Each row was made from one walk, in order. Every step used is in the known rows, and no mark comes twice. Write each row's walk.
(in the rows, 128 means zero)
Known rows:
rimu -> mafas -> retut -> dofo: [ 95 143 129 143 118 135 138 136 122 152 116 162 155 145 109  50 121 121
 121 109 150 122 167  74]
mafas -> kidi: [114 157  94 153 117 119 148 149 130 160 102  94  76 129 127 133 103 141
 144  70 153 154 163  64]
kenop -> mafas -> retut -> rimu -> kidi -> pelir: [121 172 178 171 127 127 144 136  60 151 103 147  94 104 149  63 135 184
 157 147 151 138 125 101]
kidi -> retut -> dofo: [ 92 147 120 142 114 159 132 134 129 150  78 141 106 140 134 107 113 132
 101 101 152 125 168  91]
rimu -> mafas -> retut -> kidi: [109 153 150 142 111 119 143 143 139 157 108 154 112 147 106  93 114 123
 144  81 162 106 171  49]
kenop -> retut -> rimu -> kidi: [ 88 182 187 180 117 126 128 140 134 156 116 130  71 124 131  75 132 190
 143 229 143 126 150 139]
dofo -> retut -> rimu: [128 160 159 145 116 127 119 122 131 155  99 109  67 110 104 105  93 146
 144 190 147 171 153 100]
kidi -> mafas: [144 144 122 151 125 115 179 130 135 161  99 149  72 162 127 142 119 143
 101 115 146 140 158  93]
retut -> dofo -> pelir: [134 159  90 149 124 160 119 142 126 148 102 142 113 155 121 104 114 143
 109 107 160 147 165  94]
kenop -> mafas -> retut: [131 149 157 148 118 113 148 138  86 155 112 156 104 140 136  92 106 150
 150  91 154 151 161  71]
kidi -> pelir: [127 153 123 152 114 135 130 132  97 159  86 119  89 120 141 123 115 150
  98 120 173 148 162  79]
kenop -> mafas -> kidi -> retut: [101 155 117 141 113 129 136 151 100 157  81 149  53 118 155 147  84 161
 149  23 144 146 159  55]
mafas -> retut -> kidi: [135 158 151 147 114 123 173 142 131 154 102 115 105 140 112 110 121 118
 152  91 166 114 171  58]
retut -> kidi -> mafas: [141 146 126 151 124 127 167 140 144 158  92 144  65 158 118 152 121 131
 122  78 160 101 163  83]
mafas -> retut -> rimu -> kidi: [121 173 174 172 125 113 177 131 132 154 115 111 101 143 123  65 143 157
 161 191 138 144 136 106]
mafas -> kidi -> retut -> dofo: [ 90 155  92 142 116 155 157 148 127 151  77 114  98 115 134 120 104 130
 133  49 144 128 164  67]
rimu -> mafas -> kidi -> retut: [ 84 155 109 136 107 122 146 148 148 163  84 151  68 131 136 138  89 145
 132  50 141 139 164  42]
rimu -> retut -> kidi: [135 158 122 153 122 140  98 149 135 159  92 129  94 151  97  96 118 122
 149 128 168 106 172  78]
mafas -> retut -> dofo: [122 150 131 148 121 139 170 134 113 150 108 121 149 140 115  65 128 118
 130 121 152 133 167  84]
kenop -> mafas -> retut -> dofo: [110 144 139 147 125 142 129 140  78 146 111 160 142 131 127  58 115 138
 147  82 155 130 162  88]
rimu -> kidi -> retut -> dofo: [ 93 154 142 161 116 161 126 134 151 149  80 144 105 161 144  92 133 157
 121 117 139 116 158 110]
kenop -> mafas -> kidi -> retut -> rimu: [ 84 166 119 146 120 130 135 148  85 153  87 138  43  98 144 126  90 161
 163  67 142 147 138  72]
dofo -> retut -> kidi -> pelir: [148 157 157 139 108 150 117 135 117 156  71 115  77  91 117 139  94 140
 139 108 176 131 169  62]
retut -> kidi: [113 153 128 152 113 136 110 142 138 155  95 117  78 149 119 130 112 130
 129  82 172 113 172  78]
kidi -> rimu -> mafas: [ 60 150 121 158 109 121  59 136 146 157 117 161 103 170 119 110 112 143
  72 110 169 153 175  69]
rimu -> mafas -> kidi: [ 88 153  90 148 114 116 116 151 140 163 108 135  85 136 122 118  96 142
 134  59 149 145 165  55]

Which walk is each row?
[106 161 120 163 121 126  75 141 132 158 108 135 110 168 102  92 123 130
 100 163 166 156 174  81] | kidi -> rimu -> retut
[101 156 152 140 113 124  88 123 139 157 107 150  75 119  99  91  86 149
 135 187 144 160 152  90] | dofo -> retut -> rimu -> mafas
[ 80 156 147 153 110 106 118 136 139 156 124 159 130 165 112  90 119 130
  95 118 162 157 174  48] | kidi -> rimu -> mafas -> retut
[109 166 125 139 115 132 118 137 105 159  91 122  71  58 112 110  82 154
 152 133 150 161 141  59] | dofo -> retut -> rimu -> mafas -> kidi -> pelir
[ 69 159 139 141 112 128 118 130 133 157  93 167  66 133 127 104 103 149
 107 146 144 135 149  83] | kidi -> retut -> rimu -> mafas
[ 99 165 108 147 119 144 116 145 132 146 124 178 159 168 103  73 122 132
  93  99 163 153 173  54] | kidi -> rimu -> mafas -> retut -> dofo -> pelir
[ 80 162  97 162 114 120 114 150 137 156 108  95  88 141 122 141 110 137
 114  63 163 167 171  57] | mafas -> kidi -> rimu
[132 177 175 171 125 123 181 131  95 154  98 110 104 110 136  70 147 165
 147 188 151 141 130  98] | mafas -> retut -> rimu -> kidi -> pelir
[120 178  55 158 132 161  99 165 126 149 106 126 131 148  94  89 120 129
 127  95 160 156 169  63] | mafas -> kidi -> rimu -> retut -> dofo -> pelir
[106 152 104 152 119 123 109 154  93 157 105 133  69 123 141 129  91 158
 159  30 153 152 159  67] | kenop -> mafas -> kidi
[ 63 149 126 153 116 135 103 138 130 147 124 161 167 158 104  59 128 118
  94 104 162 136 174  65] | kidi -> rimu -> mafas -> retut -> dofo
[148 151 150 166 135 132 219 132 142 152 105 151 134 166 124  77 155 142
 137 130 128 112 147 108] | rimu -> kidi -> mafas -> retut -> dofo
[109 171 164 154 108 147 129 149  99 157  87 132  80  84 133 119 112 160
 123 125 184  96 178  83] | kenop -> retut -> kidi -> pelir
[102 165  66 132 116 161 141 155 140 152  85 173  99 133 128 121  93 145
 125  33 140 137 162  46] | rimu -> mafas -> kidi -> retut -> dofo -> pelir
[114 155 103 152 119 134 112 153  58 157  90 133  73  87 152 131  94 167
 141  26 167 148 151  60] | kenop -> mafas -> kidi -> pelir
[186 159 109 140 136 140 237 138 125 151 105 167 127 156 112 104 131 132
 120 108 140 139 155  77] | kidi -> mafas -> retut -> dofo -> pelir
[126 169 178 165 117 128 112 124 151 155 101 113  68 133 116  96 112 171
 160 209 136 163 142 120] | dofo -> retut -> rimu -> kidi
[118 176 186 178 128 119 185 135 140 159 113 156  58 131 130  98 141 190
 136 220 129 114 140 144] | kenop -> retut -> rimu -> kidi -> mafas
[ 77 158 129 162 111 134  79 144 143 151 102 115  88 158 113 139 120 127
 101  75 184 126 180  68] | retut -> kidi -> rimu
[ 98 167 150 178 124 125 114 133 137 155 110 114  73 151 130  86 136 169
 139 183 145 141 138 126] | retut -> rimu -> kidi
[ 80 163  71 162 130 153  84 159 122 151 107 110 138 136  93  76 125 115
 133  98 159 138 171  73] | mafas -> kidi -> rimu -> retut -> dofo
[118 149 105 153 130 157  94 141 119 154 101 136 136 148  99  52 126 120
 124 158 154 121 168 107] | rimu -> retut -> dofo
[124 165 154 151 123 109 186 130 108 153 113 109 100 125 113  80 124 133
 144 172 150 153 147  86] | mafas -> retut -> rimu
[122 161  97 152 117 133 152 149  94 160  86  94  81  94 140 135 106 148
 129  66 165 151 157  57] | mafas -> kidi -> pelir
[122 173 127 150 118 162 133 149 122 150 110 157 111 129 120  89 112 165
 112 151 158 133 178 105] | kenop -> retut -> dofo -> pelir
[146 151 144 171 125 117 170 132 157 162 101 152  72 183 138 130 139 168
 118 130 135 130 149 111] | rimu -> kidi -> mafas
[147 144 127 146 132 130 223 131 120 152 104 149 135 145 113  92 137 118
 119 113 140 120 158  90] | kidi -> mafas -> retut -> dofo
[ 60 168 162 155 113 122 102 138 121 159 123 165  80 109 116  71 104 169
 117 204 152 124 162 109] | kenop -> retut -> rimu -> mafas
[167 147 154 138 119 130 165 131 159 159  83 144  62 135 103 161  99 133
 143 102 151 122 166  75] | dofo -> retut -> kidi -> mafas
[111 161 160 151 125 114 145 134  72 151 117 146  92 119 126  72 112 149
 157 135 150 150 142  90] | kenop -> mafas -> retut -> rimu
[129 161 150 176 133 116 170 129 143 158 105 141  61 159 129 113 144 168
 127 175 132 130 129 132] | retut -> rimu -> kidi -> mafas
[ 87 175 166 161 116 126 134 138 111 157 115 126  69 103 120  87 113 166
 130 212 155 136 161 117] | kenop -> retut -> rimu
[ 84 158 142 156 115 153 119 143 116 152 111 139 121 116 121  74 116 152
 115 157 158 115 182 118] | kenop -> retut -> dofo
[ 96 164 139 145 114 131 148 129 123 155  83 126  57 125 133 117 109 146
 116 159 148 144 148  95] | kidi -> retut -> rimu
[ 73 157  77 162 132 156  45 164  86 148 109 146 131 130 106  70 111 132
 142  63 161 136 166  77] | kenop -> mafas -> kidi -> rimu -> retut -> dofo
[168 149 145 145 126 103 240 130 130 162 105 146  98 155 121 122 128 132
 124 121 140 143 158  74] | kidi -> mafas -> retut
